Each row was made from one walk, in order. Every step used is in the known rows, and no mark comes twice. Write each row's walk.
Known rows
pavon/zetiriv: [ -5  -7 -37 -17  -5  20 -15 -15   0 -17  12 -30  -8  14 -20  -7 -41  -3
  27   2  25  23  11   9  -6   6 -33   1 -15  19   9 -26  -3 -16 -14   9
  -9   0  18 -20 -16  18 -14  -1  -8]
zetiriv/zavi/refov/pavon/sopotub/fero: [-40   5 -28 -15  -8  -7 -12 -11 -19 -21  19 -26 -11  25  -8   3 -36 -11
  12  -9 -25  34   9   1   0  26  -5  34   2  19  -3 -50  -7 -13 -67   6
  -4  -4  39  -7 -19  46 -10 -12 -20]
pavon/refov: [ -7 -19 -35 -16   2  13 -21 -12   1 -12  31 -29  -6  13  -7  -1 -36   2
  18  -1  28  18  14   7  -7 -10 -32   1  -8   8   0 -37  -6 -15   4  14
 -15  -3  32  -7 -14   3 -19  -3 -11]
sopotub/fero: [-19   4 -31 -10  -5  10 -12  -9 -24 -17  34 -17  -5  10 -12   3 -22   7
   8   3   7  11  13  10  -7   9 -15   1  -4   9  11 -41  -2 -23  -2   6
  -1  -7  27  -6 -16  21 -12   0 -11]
refov/zavi/sopotub/pavon: [-51  -4 -17  16   5  19  -9   3 -20 -14  -6  -4 -15  21 -19  -3 -26  -6
   2  -3  26  20  12  13 -11  -1 -35  23  -8 -10  10 -47  -5 -33 -23  10
 -12   7  26  -7 -20  32 -17  -4   0]
fero/sopotub/pavon: [-33   8 -20   7  11   4 -12  -5 -14 -17   6 -27 -15  10  -6 -14 -17  10
   6  -4  26  18   6   8   0 -16 -36  -1  -5   3  14 -29 -12 -29  17  13
  -5  10  46  -3 -15  13  -3   3   5]
sopotub/zavi/refov/pavon/zetiriv/loni: [-25  13 -39 -17  -7  -6  -6 -16  -7 -21   8 -51 -14  34 -13   4 -42   3
  17  -5  15  41   5  -2   3  14 -35   6 -11  16  -4 -35 -18  -9 -85  14
  -7  -6  14 -20 -17  49  -2 -11  -4]
loni/zetiriv: [  0   1 -39  -8  -9  14 -12 -10 -20 -12  23 -28  -3   1 -25 -14 -32  16
  28  -2  17  10  11  20   2 -10 -32   4 -11  24   3 -27   1 -15 -27   9
 -11   5   7  -2 -15   7  -7 -17  -5]
zavi/refov/pavon: [-22   1 -38 -19   4  -4 -11 -13   8  -7  27 -18 -12  21  -3   9 -22  -4
  21  -7  14  21  12  -6   3   8   3   4  -5  35   7 -34  -6 -19 -46  11
 -15   4  22  -5 -12  27 -21  -4 -11]
sopotub/pavon/refov/zavi/zetiriv: [-42 -10 -25   4   3  11 -17  -4 -24  -9   9  -6 -16  13 -11   3 -29  -6
   6  -9  30  33  12  22  -9  12 -54  21  -9 -17   2 -35 -13 -17 -52  11
 -17  -3  49 -41 -22  19  -4  -3  -1]
sopotub/zavi: [-19  -7 -39 -10  -2   6 -12  -5   4 -22  18 -41  -7   4 -12   4 -26   9
  12   6  22  16   8   9   3  -2 -36  -2  -6  -4   7 -19  -6 -21  -1  11
   0   1  24  -6 -14  25  -7  -3  -2]
loni/zetiriv/zavi/refov/pavon/sopotub/fero: [ -32   14  -30  -14  -16   -3   -9  -10  -37  -16   17  -29   -8   17
  -20  -14  -41    1   20  -15  -27   36    7   10    5   21   -8   39
   -1   22  -10  -45   -8   -7 -103    4   -8   -4   27   -6  -22   43
    0  -30  -17]
zetiriv/zavi: [-22  -7 -29 -11  -6   6 -17  -8   0 -24  20 -32   0  -5 -12  -2 -36   2
  21   4  13   6  14  21  -6   2 -26   5  -6  14   4 -30   5 -15  -5  10
  -6   8  20   3 -12  10  -8  -6  -6]
fero/sopotub/zavi/zetiriv/loni: [-47  -4 -33   6  10 -10  -3 -11 -32 -28  10 -61 -12   3  -9   7 -24  15
   9  -2  24  27   3  20  -3  -1 -79  -8  -7  -8   8 -19 -18 -23 -16  18
   2  10  12  -8 -16  37  25   3  13]
loni/zetiriv/zavi/sopotub: [-33 -10 -25   0 -10  15  -9   0 -29 -14   6 -44  -2  -5 -26 -15 -41   7
  21  -3  13  16  13  27  -3  -9 -39  21 -10   4   6 -40   5 -14 -44   6
 -12  16  -3  16 -17  20  -5 -26   2]
loni/zetiriv/zavi/refov/pavon/sopotub: [-25   0 -37 -17 -11  -4 -11 -12 -13 -15   6 -41  -9  12 -21 -16 -46   0
  29 -14 -14  32   7   8   8   8 -17  36  -5  34 -10 -34  -6  -6 -93   8
 -17   8  20  -4 -19  33  -4 -29 -14]
fero/sopotub/zavi/refov: [-37   4 -31  -8  10  -4  -9  -3  -2 -21  23 -61 -15   0  -1   8 -21  12
  14  -2  16  25   5   6   5 -13 -34  -5  -7   1   9 -19 -15 -27 -23  19
  -2   2  29   4 -13  38   5  -3   6]
zale/zetiriv/loni: [ -6   8 -46   0  -4   8  -4 -20  -5 -17  31 -37  -4  22  -9   1 -34  -1
  15   8  18  15  12  15 -14  -3 -39 -12 -12  22  -5 -39 -13 -18  -1  14
  -9   2  -6  19 -18   8   3  -8  -6]
zavi/sopotub/pavon/zetiriv/loni: [-33   7 -23   6   4  18  -4  -7 -33 -19 -16 -36 -13  39 -19 -20 -43   0
   5  -2  29  37   9   6 -17  -1 -50   6 -13  -8   4 -59 -13 -20 -47  10
  -7   5  15  -8 -22  31 -11 -11  -1]
zale/zetiriv/zavi: [-20  -2 -40  -2 -17  13 -10 -11   8 -17  27 -33  -5  -4 -10   3 -36  -7
  17   8   8  13  13  22  -9   5 -34  -1 -11   8   3 -22  -5 -13  -8   9
 -10   5   6  11 -17   7   4 -10  -4]
fero/sopotub/pavon/refov/zavi/zetiriv/loni: [-55  -1 -16  15  13   3 -12 -10 -48 -18   2 -31 -16  19  -7  -4 -32   4
   2 -14  32  37   8  27 -12  -3 -76  13 -10 -14  -5 -39 -24 -19 -35  19
 -14   6  47 -23 -21  23  16   0  10]
fero/sopotub: [-25  -7 -30  -5  10   7 -14 -11  -6 -19  19 -37 -10   5  -9  -4 -24   9
  18   0  19  12   9  12  -2 -13 -37  -5  -9  17  15 -23  -6 -26  33  16
  -8  13  27   6 -11  14  -5   7   0]
zavi/refov/pavon/sopotub/fero: [-28   6 -36 -18   0  -5 -10 -16 -18 -15  24 -17 -17  36  -8   4 -27  -8
  11 -10 -17  35   8  -8   1  24   3  25   1  22   4 -50 -12 -20 -50   7
  -6  -8  39 -11 -20  47 -19  -7 -24]

Which walk is each row?
[-21  -7 -40  -8   3  -2  -5 -16 -33 -20  22 -30  -5   8 -11   6 -28   2
  20  -1  28  18  12  21 -14  13 -49  -8 -10  15   2 -36  -5 -21 -26  14
  -3   7  -1  -7 -16  20   3  -1  -2] => zavi/zetiriv/loni
[-48  -1 -18  11   1  28 -10  -2 -21 -13 -19 -12 -21  28 -24 -11 -39 -10
   8  -5  24  35  11  15 -11   9 -40  28 -17 -11  10 -44 -10 -24 -47   9
 -14   4  29 -23 -24  38 -14  -6   0] => refov/zavi/sopotub/pavon/zetiriv
[-16  -2 -36 -10  -1   8 -12 -12 -22 -23  24 -19  -8  19 -17  -2 -32   0
   9   2  -9  23  10   4  -7  13 -21  16  -2   9   3 -46  -6 -24   3   8
   1  -7  33  -7 -21  32 -13  -3 -19] => pavon/sopotub/fero
[-46  -4 -18  -3 -14  19 -11  -3 -35 -20   5 -37  -9  14 -18  -4 -46  -6
  10  -1  -1  30  14  17 -15  19 -36  21 -11 -17  13 -51   0 -16 -46   4
  -5  -3  20  -9 -20  42 -11 -11  -5] => pavon/zetiriv/zavi/sopotub/fero
[-19  -2 -42 -17   6   1 -10  -6   2 -25  15 -52 -15  14  -7   5 -35  -1
  17   0   1  32   6   1   2   1 -24  11  -4   3  -4 -34 -14 -22 -40  16
  -1  -4  23  -4 -20  44  -8 -13 -15] => pavon/sopotub/zavi/refov
[-46   7 -18  10   0  24  -6  -7 -38 -21 -18 -24 -15  35 -26 -16 -48  -7
   7  -7  25  34  10  16 -19   5 -54  22 -16  -8  -1 -60 -12 -24 -56  13
 -12   7  14 -13 -24  39  -8  -9   1] => refov/zavi/sopotub/pavon/zetiriv/loni
[-45 -17 -25  -5  -9  12 -12 -12  -5 -14 -11 -30 -12  24 -20  -5 -48 -12
  18  -4  11  33  11   7  -3  17 -33  27 -12   3  14 -37   1 -12 -46   6
 -17  13  18 -13 -16  38 -16  -8  -2] => refov/pavon/zetiriv/zavi/sopotub
[-42   9 -13   4  -4  10 -15  -7 -15 -25 -14 -44 -14   5 -15 -23 -43   4
  12  -5  14  30   6  19  -4  -5 -52  10 -11  -8  12 -27 -12 -15 -26  10
  -7   8  48 -18 -17  19   8  -5   9] => fero/sopotub/pavon/zetiriv/zavi
[-21 -16 -28 -10   1  19 -22 -10  -6 -14  23 -15  -4  17 -14   3 -39  -1
  19  -4  25  17  15  18  -8  -3 -37  16 -11   7  -4 -39  -5 -15  -4  16
 -20  -1  33 -14 -15  12 -15   0 -11] => pavon/refov/zavi
[-32 -16 -33  -5   6   6 -14 -15 -35 -17  22 -27  -5  15 -13   9 -40  -3
  19  -6  23  24  14  28 -19  11 -67  12 -13   7 -10 -40 -10 -14 -43  18
 -15   2  16 -19 -19  21   3  -1  -4] => pavon/refov/zavi/zetiriv/loni
[-18  11 -36 -20  -4  -1  -8 -23 -11 -14  12 -35 -12  37 -11  -3 -43  -4
  25  -7  13  35  10  -4  -5  18 -20   6 -12  38  -3 -45 -14  -8 -75  13
 -14   0  10 -11 -15  36 -10  -7 -13] => zavi/refov/pavon/zetiriv/loni
[-42   3 -18   3 -18  15  -7   3 -52 -16  14 -37  -2   2 -26 -12 -36  10
   8  -2  -6  19  13  26  -6   0 -29  25  -7 -10   6 -49   3 -16 -59   2
  -6   3   9   8 -20  31  -1 -27  -2] => loni/zetiriv/zavi/sopotub/fero
[-29 -17 -47  -6   7  -1  -9  -9 -12 -26   5 -41 -15   6 -14  10 -30  -2
  19   1  10  36   4  12   3  16 -61  13  -6 -14   5 -13 -12 -24 -25  11
   5   2  23 -26 -23  43   5  -4  -5] => pavon/sopotub/zavi/zetiriv
[-39  -5 -27  -1   1  14  -8  -2 -32 -13  23 -22 -10  19 -12   5 -21   1
   3   3   9  18  14   8 -13   8 -20   9  -5  -7  17 -55   0 -29  -7   7
  -2  -4  17   2 -17  35 -20  -2  -9] => zavi/sopotub/fero
[-46  -5 -24  15  -7  20 -11  -1  -8  -9   6 -36 -14  19  -4  -6 -38 -12
  -2   0  20  36  13  15 -13  -6 -43  15 -10 -33   2 -52 -17 -11 -35  10
 -15   0  31   7 -24  13  -7 -21   0] => zale/zetiriv/zavi/sopotub/pavon/refov
[-26   2 -29 -19  -4   0 -14  -6  -3 -18  27 -41  -3  -2  -3   2 -35   0
  22  -1   7  13  14  17  -8   5 -11   2  -7  20  -1 -37   1 -17 -54  14
  -7   3  16   9 -12  20 -11 -12  -6] => zetiriv/zavi/refov
[-51  -6 -17   2  -7  10  -9   1 -35 -20  19 -30  -5   7 -13   2 -31   1
   2   2  -1  16  15  17 -14  10 -26  17  -4 -13  13 -51   4 -22 -24   6
  -1   2  19   9 -17  35 -12  -9  -4] => zetiriv/zavi/sopotub/fero
[-18 -15 -42 -14   3   3 -14 -20   5 -18   6 -15 -12  29 -18  -3 -33  -9
  21  -3   2  25   8  -6   4  10 -24  21  -2  28   5 -34  -5 -18   4   9
 -12  10  31 -12 -16  28 -18   1 -19] => refov/pavon/sopotub
[-44  21 -10  -4  -2   4 -13  -3 -14 -22  -3 -53 -17   5  -4 -18 -40   0
  14 -12  10  38   7  14  -6  -2 -35  10 -12   3   6 -34 -15 -16 -72  13
  -7   3  46 -14 -17  29   7 -11   9] => fero/sopotub/pavon/zetiriv/zavi/refov
[-37 -12 -47  -2   3 -12  -4 -18 -23 -28  -1 -36 -15  29 -17   8 -33  -3
  11  -3   7  41   1   4   3  24 -67  19  -2   2  -4 -25 -18 -16 -40  11
   0   7  16 -23 -21  49  10  -4  -9] => refov/pavon/sopotub/zavi/zetiriv/loni
[-53  -7 -19   7  -3  18  -8  -3 -38 -16  18  -7 -10  20 -19  10 -26  -4
   2  -1   0  17  15  17 -13  13 -24  24  -7  -6  12 -51   1 -30 -19   9
 -10   0  18  -1 -20  44 -16   0  -7] => refov/zavi/sopotub/fero
[-27  18 -21   6   4   8  -8 -13 -28 -26  -9 -45 -14  27 -14 -27 -39  11
   8  -4  27  33   4  12  -8 -11 -57  -2 -13   8   2 -41 -21 -20 -12  15
  -4   6  35 -12 -19  21   8  -1   6] => fero/sopotub/pavon/zetiriv/loni
[-39 -20 -46  -6   2  -5  -8 -14  -6 -22  -4 -28 -21  18 -17  15 -26  -7
  15  -3   9  43   1   1  13  24 -54  23  -1  -6   8 -11 -13 -18 -32   6
  -2   5  31 -36 -21  50   2  -1  -8] => refov/pavon/sopotub/zavi/zetiriv
[-42 -19 -27  -1   0   9 -12  -1 -13 -19   9 -36  -5   1 -13  -2 -35  -2
  17   2  15  14  15  18 -11   0 -32  13  -8  -4   9 -42   6 -23 -11  10
  -9  15   6  13 -14  23 -15  -9  -1] => zetiriv/zavi/sopotub
[-32   1 -41 -16  -1  -9 -10  -7  10 -13  22 -32 -13  17  -4  14 -21   3
  10  -3  11  28   6  -7  11   8 -13   9  -3  12   7 -22 -10 -18 -55  11
  -8  -3  26 -12 -13  42 -11  -5  -7] => sopotub/zavi/refov/pavon
[-28   9 -20   2   3  14 -13  -8 -10 -19  -8 -33 -20  14 -15 -20 -34   7
  13  -3  27  33   5   7  -2  -7 -45   3 -12   1  14 -30 -17 -23  -8  11
  -6   6  48 -22 -19  20  -1  -1   7] => fero/sopotub/pavon/zetiriv
[-31 -14 -43  -6  -3   0  -8  -5 -10 -20  17 -33 -13  -3 -11  19 -20   4
  14   3  23  25   7  19   1  14 -52  -1  -7 -12  13  -8  -9 -22 -30   9
   2   2  18 -23 -17  33   4   0   4] => sopotub/zavi/zetiriv
[-35  -2 -29 -16  -6  -9 -14 -11   3 -13  22 -27  -8   8  -6   6 -31  -7
  20  -6   4  20  12   8   1  13  -6  14  -4  28   2 -31  -2 -12 -61  10
 -13   5  22  -1 -11  27 -13  -9  -9] => zetiriv/zavi/refov/pavon
